Each row was made from one path, in order. Every step used is in the known rows, and no mark comes twice. Write each row's path.
In the rows, zero is written as 128.
Known rows
k-d-b-z-a: [128  88 151 129 178 110 145 112  78 100 189 186 144 152 151 116  94 137
 159  49 170 157]
b-g-a: [117 158 136 104  99 128 143 137 118 155 126  98 124  92 117 128 163 109
 127 218  73  97]
v-g: [160 159 190 107  90 160 167 141 142 137 114 116 103 125 165 140 140 112
 125 131 137 121]
v-g-a-z-b-d-k-q: [ 39 116 116 191 141 133  92 208 176 137  58 126 136 128  97 163  70 164
  74  70 108 180]
b-z-a-g: [164  92 116 157 126 123 128  80 133 111 133 142 106 111 147 111 118 172
 162 137 154 118]
z-b: [156  93 151  67 144 123 125  98 113 152 126 133  89 150 138 111 119 118
 120  82 130 134]
d-b-g-a-z: [ 70 128 112 158 132 131 147 153 113 133 112 123 165 127 114 130 164 124
 143 146  77 110]
z-a: [128  88 153 109 129 124 119  93 141 108 160 129 105 130 150 133 111 109
 121 108 146 134]
a-z: [113 156 124 117 101 161 128 141 137 116 107 122 150 136 133 112 122 116
 146 106 139 141]
g-a: [138 159 141  88  85 141 127 128 137 159 143  92 147 122 124 142 134  71
 111 172 101 108]
k-d-b: [135 130 161  94 161 108 194 123  76 136 162 142 149 151 142 118  99  70
 161  57 173 140]
v-g-a-z-b-d: [105 121 116 186 109 135  84 189 171 173  68 151 121 116  75 115 104 174
  98 169  96 154]
v-g-a: [150 166 188 115  68 159 146 161 156 157 125 100 119 120 140 159 131  92
  93 191 105 103]
g-a-z-b-d: [101 111  77 170 124 129  59 170 151 175  77 149 150 126  60  97 107 158
 110 154  87 154]
g-b-z-a: [169 117 130  98 128 129  78 101 116  68 182 146 119 134 142 142 152 144
  97 156 141 112]
d-k: [121 166 141  95 123 137 159  88 163 115 135  89 119 133 160 151 129  79
 129  44 145 157]
z-a-g: [154  64 119 144 134 109 141  75 155 127 127 111  85 117 130 118  92 133
 151 131 168 107]
v-g-a-z: [115 166 157 156  64 174 127 176 171 130  90 110 142 132 119 140 114 112
 100 178 106 130]
g-b-z: [183 176 138  72 105 158 104 122  93  94 164 130 144 139 149 136 178 127
 115 162 119 106]
v-g-b: [185 156 175  73  97 145 144 139 128 111 141 106  97 138 148 157 151  91
  91 169 143  97]

Which path is each row?
[106 107  93 161 138 126  84 153 133 157  69 171 131 132  90  80 110 174
 135  92 123 169]
a-z-b-d
[142  68 128 172 171 121 142  75 124 103 156 156 124 136 171 119 138 167
 172  74 153 108]
d-b-z-a-g
[100 129 143 120 156  88 187 150  74 147 153 122 151 117 111 128 115  94
 152 160 110 123]
k-d-b-g-a
[ 70 135 108 153 149 108 169 170  89 140 120 143 160 131  90 113  98 116
 155 146 108 137]
k-d-b-g-a-z
[145 155 156 110 160 130 166 132  67 120 170 171 164 151 164 107 125 113
 177  59 160 150]
k-d-b-z
[ 82  72  71 170 184  74 103 117 146  92 130  93 119 111 100 158  86 145
 111  96 180 134]
z-a-g-b-d-k-q
[ 70 127  65 176 143 118  72 143 188 162  80 126 143 130  76 122  95 148
 101  87 102 187]
g-a-z-b-d-k
[166 140  69 145 126 103 124 123 133 157 122 112 122 103  99 108 139 129
 143 195 149  89]
a-g-b-d
[ 75 117  78 176 160 121  98 128 172 145  73 145 127 130 100 102 106 169
 125  23 129 201]
a-z-b-d-k
[116 180  92 127 132 117 105 121 156 117 143 104 134 106 119 151 153 116
 107 108 140 147]
g-b-d-k
[201 152 101 106 118 143 127 108 103 111 142 113 130 129 145 115 162 143
 143 189 147  90]
a-g-b-z
[140 124 145 127 117 151 100  99 128  94 164 158 129 124 161 125 139 157
 136 108 135 136]
b-z-a
[ 92 161  96 148  94 142 123 157 131 135  93 114 143 106 100 123 146 132
 129 207  74 119]
b-g-a-z
[130 102 125  90 139 105 124 120 115 176 107 111  92 121 101 124 132 139
 115 190  70 118]
z-b-g-a
[175 121 176 124 105 151  92 127 128  68 163 153  90 136 158 157 150 160
  84 179 139 117]
v-g-b-z-a
[146 155 162 111 137 159 149 118  86 111 168 160 168 146 186 127 191 126
 163  58 119 118]
d-b-z
[171  62 104 115 136  95 122  82 133 106 151  98  81 135 116 135 108 117
 112 175 172  92]
z-a-g-b
[113 131 157 110 157 120 189 112  84 126 140 137 126 116 156 124 183 119
 168  99 108 102]
d-b-g
